Each row was made from one walk, in order. Every step used is in the known rows, and no mark comes twice. Write each row's walk.
Known rows
dabaf > rutuk > lomot > lebit > gizo > sabo: 2.36; 0.19; 0.56; -2.04; 2.70; -2.04; 1.59; 4.23; -3.27; -2.48; 2.58; 4.15; 4.23; 2.88; -0.70; 0.25; 3.87; -0.57; -3.76; 1.35; 0.76; -5.12; 4.01; 4.54
sabo > fudos: -0.77; 0.11; -0.79; -2.03; 0.65; 2.77; 1.92; 3.73; 1.13; -3.18; 0.77; 0.51; 4.91; 0.40; 0.45; 0.61; 2.12; -0.96; -0.93; 1.80; -0.94; -5.65; 1.14; 3.71
gibel > dabaf > rutuk > lomot > lebit > gizo: 3.13; 1.86; -0.88; -1.92; 2.70; -0.69; 2.75; 4.76; -1.05; -1.61; 2.10; 1.06; 4.75; 5.89; -1.30; 0.11; 3.64; -1.97; -4.57; -0.09; 2.03; -4.55; 2.60; 5.85
dabaf > gibel: 1.02; 2.20; -1.70; -1.40; 3.08; 2.63; 2.60; 4.20; 0.18; 1.57; 1.18; 2.97; 3.38; 0.33; 0.64; -0.88; 0.51; -3.12; -0.96; 1.89; 1.56; -4.03; 2.21; 1.94
lomot > lebit: 0.79; -0.43; -1.54; -1.83; 2.23; -0.31; 1.57; 4.54; -0.09; -0.71; 0.45; 1.11; 6.75; -0.62; 1.07; -0.26; 1.36; 0.84; -0.66; 2.25; 1.03; -4.37; 3.24; 3.49
lomot > sabo > fudos: -2.16; 0.82; 0.33; -2.05; -0.65; 2.42; 2.88; 3.69; -0.61; -6.85; 1.84; 0.83; 5.09; 0.04; -0.07; 0.31; 2.38; 1.08; -0.97; 2.80; -1.08; -5.52; 1.76; 4.95
fudos > sabo > lomot > lebit > gibel > dabaf: 2.08; 5.52; -0.83; -2.22; 0.33; -0.72; 1.61; 4.73; -1.96; -4.01; 3.12; 3.57; 3.19; 2.87; -1.99; 0.36; -0.09; 1.92; -2.57; -1.12; 2.68; -8.90; 3.46; 5.06
lebit > gibel > dabaf > rutuk > lomot: 3.24; 4.84; -1.29; -1.79; 2.50; 1.88; 3.73; 5.12; 0.10; 2.10; 2.02; 2.08; 1.22; 4.48; -0.88; 0.57; 0.88; -4.09; -3.72; -2.28; 2.08; -4.14; 1.00; 4.96
dabaf > rutuk > lomot > sabo > gizo: 2.02; 1.38; -1.31; -1.15; 1.81; 0.13; 3.12; 4.22; -1.27; -4.81; 3.79; 4.14; 2.43; 1.95; -3.25; 2.00; 2.48; -1.46; -3.44; -0.28; -0.11; -2.95; 3.82; 5.81
fudos > sabo > gizo > lebit > gibel > dabaf: 0.93; 5.54; -0.78; -1.05; -0.63; -0.22; 1.45; 3.11; -4.16; -2.04; 4.10; 4.74; 2.60; 4.04; -2.12; -1.13; -0.67; -0.72; -4.01; -2.38; 3.36; -9.13; 3.80; 4.11
gizo > sabo > lomot > rutuk > dabaf: 3.00; 1.09; -0.75; -2.83; -2.39; 1.75; 5.21; 3.13; -1.46; -0.68; -0.77; 2.19; 0.74; -1.33; -3.13; 3.33; -0.46; 2.20; -1.18; -0.37; 1.69; -3.00; 2.28; 5.16
fudos > sabo > gizo > lebit > lomot > rutuk > dabaf: 3.27; 0.97; -1.34; -2.37; -0.24; 0.50; 3.10; 4.00; -5.16; -1.43; 0.61; 3.04; 2.81; 1.04; -2.28; 1.03; 0.77; -0.31; -4.60; -0.35; 1.74; -6.45; 2.66; 5.94
fudos > sabo > lomot > lebit > gibel: 1.84; 3.59; -1.09; -2.14; 2.41; -0.71; 0.65; 4.99; -2.14; -3.86; 2.89; 5.33; 4.04; 0.48; -0.51; 0.52; -0.52; 1.83; -1.89; 0.19; 0.43; -8.68; 4.22; 4.14
gibel > dabaf > rutuk > lomot: 3.47; 3.21; -1.82; -1.93; 1.37; 0.89; 3.46; 5.24; 1.30; 1.77; 1.42; 0.89; 1.40; 3.46; -1.35; 1.77; 2.27; -2.72; -3.71; -0.70; 2.67; -2.27; 1.16; 4.31
dabaf > rutuk > lomot > sabo > gizo > lebit: 2.10; 1.49; -0.97; -1.84; 0.85; -1.61; 2.88; 4.68; -3.94; -4.33; 4.12; 6.46; 3.45; 2.83; -2.87; 0.31; 2.60; -1.61; -4.26; 0.07; 1.05; -4.71; 5.47; 4.85
gizo > sabo: 0.22; 0.80; -0.41; -1.12; -0.31; 0.51; 1.38; 2.78; -0.64; -0.24; 1.37; 2.32; 2.72; -1.33; 0.70; 0.82; 0.75; 1.65; -0.45; 0.81; 1.44; -4.27; 2.76; 2.19
sabo > lomot > lebit > gibel: 2.04; 1.70; -1.33; -1.94; 2.64; 0.38; 2.09; 4.37; -1.15; -3.55; 2.08; 4.27; 5.43; 1.00; -0.21; 0.17; -0.20; 0.78; -0.71; -1.08; -0.33; -7.54; 4.41; 4.71
fudos > sabo > lomot > rutuk > dabaf > gibel: 3.76; 4.37; -1.98; -3.39; 0.52; 3.03; 4.94; 5.30; -1.46; 0.39; -0.03; 4.05; 0.22; -0.32; -3.49; 1.86; -0.66; -1.36; -2.89; 1.79; 2.78; -3.88; 1.35; 4.54
rutuk > lomot: 3.00; 1.28; -2.85; -1.59; 3.12; 0.48; 3.05; 4.62; 0.38; 1.02; 1.55; 2.16; 3.57; -1.06; 0.90; 2.76; 1.26; 0.77; -2.18; 0.37; -0.07; -3.12; 1.40; 3.54
fudos > sabo > lomot > lebit > gibel > dabaf > rutuk: 2.62; 5.36; -0.29; -2.59; 0.46; -0.34; 1.11; 5.82; -1.17; -3.16; 2.93; 4.28; 2.23; 5.01; -2.68; -0.43; 0.77; -1.67; -3.42; -0.96; 3.26; -7.81; 3.94; 4.98
rutuk > dabaf: 1.79; 1.24; -2.15; -1.49; 0.06; 2.65; 3.21; 3.08; -0.66; 2.85; 0.16; -1.06; 3.61; -0.84; -0.64; 1.71; 0.67; 1.27; -0.16; 1.53; 1.56; -2.80; 1.46; 3.06
lomot > sabo > gizo > lebit: -0.31; 0.72; -0.82; -0.85; -0.79; -0.67; 2.44; 2.84; -3.75; -5.33; 3.53; 4.67; 5.18; 0.86; -1.57; -0.71; 0.97; 1.41; -1.81; 0.15; 1.06; -6.09; 5.52; 4.21

Write each row's walk
0.94; 1.53; 2.03; -3.14; -0.37; -1.11; 2.82; 3.65; -2.89; -6.42; 2.58; 1.97; 3.97; 6.77; -3.45; -0.27; 5.65; -1.64; -4.81; 1.21; 1.76; -7.20; 2.28; 6.35
gibel > dabaf > rutuk > lomot > lebit > gizo > sabo > fudos
2.22; 3.96; -0.79; -1.99; 0.06; 0.48; 4.46; 5.26; -0.47; -1.88; 2.42; 1.23; 1.80; 3.20; -1.86; 1.41; 2.73; -0.75; -3.55; 0.44; 2.39; -2.19; 1.88; 5.37
gibel > dabaf > rutuk > lomot > sabo
1.40; 2.35; -1.02; -1.57; -0.15; 2.12; 2.14; 4.42; 2.15; 1.29; 0.56; -0.27; 2.47; 3.69; -0.56; -0.08; 1.56; -3.26; -2.11; -0.58; 3.11; -2.79; 1.82; 3.54
gibel > dabaf > rutuk
1.71; 0.94; -1.33; -1.06; 1.13; -1.43; -0.39; 3.69; -4.20; -4.03; 3.81; 5.17; 3.72; 1.84; -0.33; 0.09; 1.67; 0.46; -3.73; -0.86; 0.62; -8.92; 4.45; 3.23
fudos > sabo > gizo > lebit > lomot
0.47; 3.51; 0.32; -2.98; -0.93; 1.47; 4.70; 5.24; -0.32; -5.99; 2.52; 0.73; 2.42; 4.47; -2.96; 1.07; 4.33; -1.72; -3.95; 1.42; 1.27; -4.37; 0.86; 6.33
gibel > dabaf > rutuk > lomot > sabo > fudos
-1.59; -0.07; 1.54; -1.43; -0.48; 1.88; 1.25; 1.47; -2.00; -6.14; 2.44; 1.74; 4.24; 2.11; -0.09; -0.05; 2.75; 0.78; -1.51; 1.09; -1.06; -7.62; 1.88; 4.11
lebit > gizo > sabo > fudos
0.39; -0.89; -0.87; -1.02; 2.93; 0.07; 1.22; 3.29; -1.37; -2.67; 1.54; 1.06; 7.60; 1.41; 1.52; -0.80; 1.78; 0.97; -1.50; 1.37; -0.15; -5.71; 3.56; 4.59
lomot > lebit > gizo
0.10; 1.74; -0.60; -2.56; 0.65; 1.04; 4.28; 4.42; -1.45; -6.52; 2.76; 2.05; 4.26; -0.18; -0.78; 2.03; 3.29; 1.53; -2.37; 2.60; -1.44; -5.17; 1.09; 5.46
rutuk > lomot > sabo > fudos
2.92; 2.37; 0.09; -2.49; -0.53; 3.16; 5.58; 2.38; -3.54; -1.91; 0.61; 4.24; 0.69; 1.80; -3.80; 1.02; 0.23; -0.96; -2.08; -0.21; 1.76; -4.95; 2.33; 5.22
lebit > gizo > sabo > lomot > rutuk > dabaf > gibel
2.07; 3.24; -0.36; -1.66; 2.07; -0.69; 3.26; 4.64; -5.23; -4.11; 4.74; 7.47; 3.05; 3.64; -2.56; -0.80; 1.34; -3.01; -4.43; -1.48; 0.48; -6.62; 5.23; 5.66
dabaf > rutuk > lomot > sabo > gizo > lebit > gibel
-1.37; 0.17; 1.04; -2.48; -0.64; 0.70; 2.27; 4.24; -4.40; -7.95; 2.45; 3.16; 5.77; 1.79; 0.90; -1.37; 3.86; 0.96; -2.18; 1.80; -1.02; -8.94; 3.13; 4.58
gizo > lebit > lomot > sabo > fudos
-1.31; 0.29; 0.78; -2.11; -1.27; 1.51; 1.82; 2.67; -0.77; -4.08; 1.40; 1.90; 3.50; -0.04; -0.47; 0.53; 2.22; 0.52; -0.86; 2.01; 0.11; -6.21; 1.68; 3.07
gizo > sabo > fudos
1.98; 2.77; -1.83; -1.82; 1.39; 3.51; 4.12; 3.54; -1.56; 3.79; 0.37; 1.05; 2.63; 0.32; -1.65; -0.01; 0.79; -2.26; -0.44; 2.75; 2.68; -3.25; 1.55; 2.09
rutuk > dabaf > gibel
2.19; -0.95; -1.09; -2.55; 1.78; 0.95; 3.12; 5.34; -1.76; -0.19; -0.95; 3.05; 4.79; 0.14; 2.70; -0.74; 0.70; -1.81; -3.16; -0.69; 0.23; -5.18; 2.25; 4.90
gizo > lebit > lomot > rutuk
1.16; 1.85; -2.08; -0.56; 1.04; 0.44; 0.28; 3.05; -0.48; -2.75; 3.40; 2.96; 2.98; -0.08; -1.41; 1.72; 0.31; 0.45; -2.35; 0.07; 0.76; -5.58; 3.12; 3.62
fudos > sabo > gizo
3.29; 1.23; -2.07; -1.87; 3.18; 0.72; 2.33; 5.64; 1.15; 1.76; 1.44; 2.76; 2.53; 0.95; 0.12; 1.84; 2.22; -2.70; -3.14; 0.47; 0.62; -2.41; 1.96; 3.42
dabaf > rutuk > lomot
2.36; 0.27; -1.15; -1.96; 1.32; -0.42; 1.48; 4.71; -3.36; -3.46; 1.38; 5.02; 3.43; 1.03; -0.15; 0.10; 0.55; -1.30; -4.94; -1.33; 0.54; -7.24; 3.14; 5.67
fudos > sabo > gizo > lebit > lomot > rutuk
2.19; 0.68; -1.94; -2.28; 0.34; 3.56; 5.27; 4.08; 0.26; 3.19; -2.31; -1.17; 3.63; -1.52; -0.34; 1.68; -0.65; -0.44; -1.41; 1.24; 1.38; -0.95; 0.22; 5.48
lomot > rutuk > dabaf
2.56; 0.18; -2.19; -2.16; 1.04; 2.40; 3.94; 4.79; 2.20; -2.14; -0.44; 2.94; 3.09; -0.98; -0.12; 2.42; -0.97; 0.06; -1.76; -1.46; -0.29; -3.24; 2.06; 5.51
sabo > lomot > rutuk
2.23; 3.33; -1.10; -1.26; -0.30; 0.31; 4.34; 3.93; -1.02; -5.06; 3.85; 2.30; 1.74; 4.50; -4.53; 1.86; 2.73; -1.53; -4.11; -1.46; 2.14; -3.05; 3.11; 6.70
gibel > dabaf > rutuk > lomot > sabo > gizo
3.00; -0.03; -1.07; -1.86; 4.72; -0.82; 1.69; 5.27; -1.38; -1.77; 2.16; 2.94; 5.76; 3.43; 0.07; 0.19; 3.46; -2.04; -3.96; 1.19; -0.03; -4.57; 3.43; 5.10
dabaf > rutuk > lomot > lebit > gizo
2.94; 0.52; -2.39; -2.30; 3.74; -1.59; 2.92; 5.36; -0.79; -0.33; 1.25; 2.30; 5.99; -0.93; 0.48; 1.67; 2.12; 1.43; -2.24; 2.02; 0.62; -3.98; 2.68; 4.26
rutuk > lomot > lebit
3.15; 2.18; -1.09; -2.40; 5.12; -0.29; 2.46; 6.17; -1.45; 0.69; 1.67; 4.14; 4.59; 2.30; 0.09; -0.34; 1.79; -3.46; -3.27; 0.67; 0.42; -5.05; 3.10; 4.83
dabaf > rutuk > lomot > lebit > gibel
2.22; 2.74; -2.24; -1.55; 0.59; 0.08; 0.42; 4.46; 0.45; -2.81; 2.88; 4.07; 2.08; -0.63; -0.59; 2.78; 0.11; 2.61; -1.75; 0.04; 0.59; -6.08; 3.13; 2.65
fudos > sabo > lomot
1.65; 3.94; 0.57; -2.01; -1.20; -0.89; 2.94; 2.91; -2.79; -4.41; 2.60; 3.83; 3.06; 2.92; -2.67; 0.09; 0.21; 2.30; -1.11; -1.99; 2.96; -8.42; 4.33; 4.90
gizo > sabo > lomot > lebit > gibel > dabaf
0.32; 0.43; -0.48; -0.99; 1.30; 1.46; 2.12; 3.99; -1.87; -4.70; 2.14; 1.07; 4.43; -0.03; 1.85; 0.65; 2.17; 2.08; -0.76; 0.48; -0.89; -5.34; 2.49; 4.63
lebit > lomot > sabo
1.11; 0.63; -0.01; -0.74; -0.40; 0.34; 1.19; 1.49; -1.74; -5.37; 3.57; 4.24; 2.53; 1.31; -0.82; 2.01; 0.93; 3.19; -0.91; -1.94; -0.45; -7.08; 4.15; 3.60
lebit > gizo > sabo > lomot
1.19; 3.35; 0.01; -2.09; 1.57; 1.30; 2.34; 4.99; -0.45; 0.48; 0.82; 1.11; 4.49; 4.85; -0.58; -2.30; 1.14; -3.90; -2.40; -0.34; 3.03; -5.42; 2.95; 5.04
lomot > lebit > gibel > dabaf > rutuk
